Known rows, with every way that one mark hangs from another:
[piroz pesasam]: [-1.39 -0.88  2.52 -0.05 -0.52  1.35 -1.07 -0.24 -0.91  0.11  2.39  0.05
  2.84  2.82  0.48  3.77 -0.73  3.47 -5.73]
[soluk rogep tapos]: [-1.13  1.71  1.05 -2.16 -0.02  0.52 -0.55 -1.31 -1.30 -0.43  0.98 -2.48
 -2.16  1.59 -0.31 -1.53 -0.26  1.23 -3.10]
[puvare pesasam [soluk vife]]: [-0.50  1.75  2.64  2.26 -1.09 -1.19 -1.47 -0.46  0.51  0.25  1.29  5.38
  2.90 -2.23  0.87  2.93 -1.33 -5.08 -1.35]
[soluk puvare rogep [tapos minep] vife]: [-0.11  0.09 -3.89 -2.00  0.99 -0.43  0.26  1.82  2.33  3.18 -2.29 -2.31
 -2.93 -0.41 -0.68 -2.18  1.28 -0.17  4.64]
[minep [tapos soluk]]: [ 2.36 -1.30  1.46  0.49 -0.09  1.86  2.82 -2.75 -3.35 -2.88  1.34 -1.12
  1.21  1.99 -1.71 -0.56  0.62  6.16 -5.16]
[vife [soluk puvare]]: [ 2.07  0.79  1.71  1.69  0.28 -0.87 -1.31  0.70  0.27 -1.30  1.92  2.71
 -0.99 -0.37 -0.17  1.84  0.94  5.55  0.42]
[soluk tapos]: [-0.98  0.17  2.07  0.32  0.59  0.30 -1.15 -1.63 -0.85 -2.55  0.66 -0.08
 -0.47  1.42  0.14  1.46  0.99 -0.89 -5.23]
[minep tapos]: [ 1.88 -0.46  3.04  0.69  0.64  1.46  2.96 -1.82 -2.52 -1.62  3.25  0.70
  0.98  3.70 -0.49  0.91  0.05  6.45 -6.07]
[vife soluk]: [ 0.19  0.31  3.33  2.10  0.02  0.31 -1.21 -0.11 -0.68 -2.94  3.32  2.45
  0.64 -0.38  0.21  2.19  0.59  4.43 -4.54]
[soluk rogep vife]: [ 2.24  4.75  0.60 -1.71  0.02  0.35 -0.97  0.38  1.34  2.43  1.68  0.46
 -0.55  0.80 -1.25 -2.80 -0.94  0.11  0.23]
[soluk puvare [tapos minep]]: [-1.00 -2.58 -1.17  0.22  1.46  0.35  0.67  0.95  0.36 -0.54 -1.38 -1.23
 -2.14  1.66  0.55  1.57  1.28  0.66  0.82]
[puvare [soluk vife]]: [ 0.47  3.07  2.11  2.30 -0.70 -0.40 -1.11  0.34  2.66  0.31  2.67  3.71
  1.12  0.11  0.00  1.85 -0.12 -4.03 -3.55]
[tapos minep [soluk vife]]: [ 0.66 -1.24 -1.45  0.87  0.45  1.99  0.11  0.85  1.27 -0.62 -1.76 -0.36
  1.16 -1.35 -1.01 -0.92  0.97 -1.40 -0.27]
[tapos minep [soluk puvare vife]]: [ 2.66 -0.83 -3.14  0.36  0.73  0.79  0.29  1.64  2.35  0.84 -2.91 -0.14
 -0.44 -1.02 -1.37 -1.32  1.21 -0.90  4.80]
[puvare [pesasam piroz] [soluk vife]]: [ 1.22  1.56  1.79  1.78 -1.22 -1.25 -0.21 -0.97  0.07  0.05  0.97  3.46
  4.23  1.50  1.41  1.04 -2.89 -6.89 -1.23]
[tapos minep [soluk [puvare pesasam] vife]]: [ 1.75 -2.06 -2.52  0.20  0.38  0.03  0.03  0.93  0.15  0.72 -4.19  1.53
  1.37 -3.55 -0.52 -0.43  0.26 -2.08  6.79]
[tapos minep [soluk puvare rogep vife]]: [ 2.52  0.89 -4.10 -1.98  0.20  0.93  0.85  1.97  1.85  3.06 -2.82 -2.69
 -2.11 -0.74 -1.82 -4.50  0.18  0.74  7.74]
[tapos minep [soluk rogep]]: [-0.50 -0.67 -0.76 -1.60 -0.31  3.16  1.95  0.92 -1.63 -0.14 -0.42 -4.45
 -0.97  1.22 -0.57 -3.58 -1.54  3.32  1.52]
[soluk [puvare pesasam] rogep tapos vife]: [ 1.03  2.07 -1.62 -2.78  0.21 -2.61 -1.92 -0.84  0.04  2.65 -2.28  0.68
 -1.20 -2.93 -0.86 -1.63 -0.03 -2.31  5.49]
[tapos soluk]: [ 1.74  0.95  1.90  0.40 -0.28  1.73 -0.52 -1.33 -1.33 -2.63  0.13 -0.51
  0.57  0.85 -1.04 -0.68 -0.18  0.13 -2.66]
[vife [soluk rogep]]: [ 0.13  1.77  2.46 -0.38 -0.57  0.38 -0.87  0.25 -1.27 -0.66  3.61 -0.16
 -0.95 -0.32 -0.24 -0.91 -0.59  6.33 -1.98]
[puvare [soluk rogep]]: [-0.69  3.99  2.88 -0.12 -1.39  0.80  0.63  0.08 -0.13  0.84  3.84 -0.30
 -1.22  2.56  0.39 -0.68 -2.47  1.52 -2.04]

Rows:
[ 3.78  2.89 -2.00 -2.49 -0.75 -1.17 -1.11 -0.70 -0.49  2.37 -3.12  0.28
 -0.09 -3.20 -1.92 -3.82 -1.02 -1.27  8.44]	[tapos [soluk [puvare pesasam] rogep vife]]
[-1.28 -0.85  0.25 -1.19 -0.48 -2.47 -1.71 -1.00 -2.68 -0.40 -0.53  0.44
 -1.53 -3.91  0.20  0.41  0.75  4.09  3.51]	[vife [soluk [puvare pesasam] rogep tapos]]
[-3.75 -0.47 -1.64  0.05 -0.61  0.06  0.57  1.28  2.25  1.65  0.47 -1.80
 -1.17 -1.20  0.53  0.07  0.56 -2.39 -1.31]	[puvare [soluk rogep [tapos minep] vife]]
[-5.06 -3.01  1.22  2.37 -0.27  0.97  1.17  0.42  0.30 -2.01  1.31 -0.70
 -0.36  0.80  1.84  3.63  0.73 -1.45 -5.07]	[puvare [soluk [tapos minep]]]
[ 4.27  5.40 -1.14 -2.19  0.34 -0.77 -0.93  1.07  2.32  4.04  0.04  0.66
 -2.23  0.90 -1.72 -3.44 -0.56  0.61  5.35]	[soluk puvare rogep vife]
[ 0.05 -1.68 -2.90  0.30  1.52 -0.65 -0.48  1.49  2.89  1.18 -2.30  0.50
 -1.47 -0.80 -0.27  1.07  2.43 -2.06  2.12]	[soluk puvare [tapos minep] vife]
[-2.00 -2.16 -1.19  0.69  1.21  0.63 -0.34  0.69  1.94 -0.54 -1.03  0.19
  0.36 -0.94  0.11  1.29  2.21 -2.69 -3.00]	[soluk [tapos minep] vife]
[-0.97 -2.87 -2.21  0.13  1.23 -1.34 -0.54  0.77  0.61  0.98 -3.50  1.89
  0.33 -3.06  0.51  1.99  1.52 -3.62  4.07]	[soluk [puvare pesasam] [tapos minep] vife]
[-0.75 -0.09  0.72  1.38 -1.19 -2.34 -0.70 -2.15 -0.09 -1.25 -0.61  1.96
  3.57  0.08  1.40  1.88 -0.94 -8.71 -3.20]	[puvare [pesasam piroz] [soluk tapos vife]]
[ 5.38  0.20 -1.88 -0.08  0.43 -0.24  1.85 -1.65 -0.13  0.27 -1.20  0.53
  0.24 -0.11 -2.83 -1.55  2.21  4.07  1.42]	[minep [tapos [soluk puvare vife]]]
[ 2.83  0.33 -1.67 -0.73  0.48 -2.72 -0.97 -1.71 -0.09  0.27 -3.32  1.50
  1.65  0.79  0.28 -0.39 -0.39 -6.45  2.94]	[soluk [puvare [pesasam piroz]] tapos vife]
[-3.33 -1.46 -0.42 -1.63  0.45  1.71  1.27  0.61 -1.03  0.01  0.22 -3.90
 -1.99  1.68  0.49 -1.29 -0.14  2.22 -1.54]	[soluk rogep [tapos minep]]
[ 1.95  2.38  0.82 -0.75 -0.24 -0.71 -0.74  0.89 -0.23  0.84  2.35  0.13
 -2.73 -0.13 -0.68 -1.30 -0.06  7.32  3.11]	[vife [soluk puvare rogep]]
[ 2.81  0.86  0.52 -1.40 -0.72 -1.68  0.38 -0.27 -2.91  0.45  0.43 -0.20
  0.43  1.21  0.80 -2.02 -2.91  4.10  5.51]	[vife [soluk [puvare [pesasam piroz]] rogep]]
[ 5.25  2.09 -0.41 -0.22  0.36 -1.79 -0.56 -0.47  0.09  1.59 -1.79  2.86
  2.41  2.15  0.14 -0.93 -2.36 -4.41  4.93]	[soluk [puvare [pesasam piroz]] vife]
[-2.14 -0.50 -2.15 -1.64  0.71  0.76  0.17  1.08  1.53  1.69 -0.83 -2.26
 -1.25 -0.59 -0.29 -1.75  0.98 -0.79 -0.59]	[soluk rogep [tapos minep] vife]
[ 0.25  0.76  3.44  1.81 -1.40 -0.43  1.19 -1.44 -2.36 -1.64  1.82  1.73
  3.64  3.78  2.30  1.53 -4.23 -3.70 -2.31]	[puvare [pesasam piroz] soluk]
[ 0.61  0.33 -2.37 -1.52 -0.17  2.02  0.73  1.18  0.92  1.50 -1.49 -2.96
 -0.41 -1.17 -1.38 -4.02 -0.25  0.68  2.17]	[tapos minep [soluk rogep vife]]
[-4.30 -3.36 -0.19 -0.19  0.05  0.70  0.30  0.99 -1.22 -1.45  1.20 -2.91
 -1.58 -1.68  0.76  0.27  1.32  5.80 -2.57]	[vife [soluk rogep [tapos minep]]]
[-0.38 -3.96 -1.35 -0.31  0.88 -0.60  1.96 -0.21 -2.24 -0.88 -2.92 -1.73
  0.88  2.87  2.00  0.84 -1.48 -2.21  3.09]	[soluk [puvare [pesasam piroz]] [tapos minep]]
[-3.93 -1.98 -0.57  2.42 -0.08  0.00  0.09  0.91  2.66 -0.26  0.31  0.94
  0.33 -1.37  0.97  3.22  1.82 -4.66 -4.10]	[puvare [soluk [tapos minep] vife]]
[-6.03 -4.23  1.72  2.45 -0.68  0.11  0.94 -0.16 -1.96 -2.15 -0.02  0.79
  1.59 -1.54  2.66  4.65 -0.33 -2.82 -3.23]	[puvare pesasam [soluk [tapos minep]]]
[-4.23 -4.88  0.70  2.12  0.68  0.53 -0.23  0.53 -0.90 -3.54  1.06 -0.33
 -0.07 -2.07  1.18  3.35  2.51  3.62 -5.06]	[vife [soluk [tapos minep]]]
[-3.04  1.96  1.70 -0.51 -1.37 -0.10 -0.15 -1.07 -0.30 -0.29  2.30 -1.80
 -1.87  1.20  0.52  0.15 -0.62 -0.42 -3.61]	[puvare [soluk rogep tapos]]
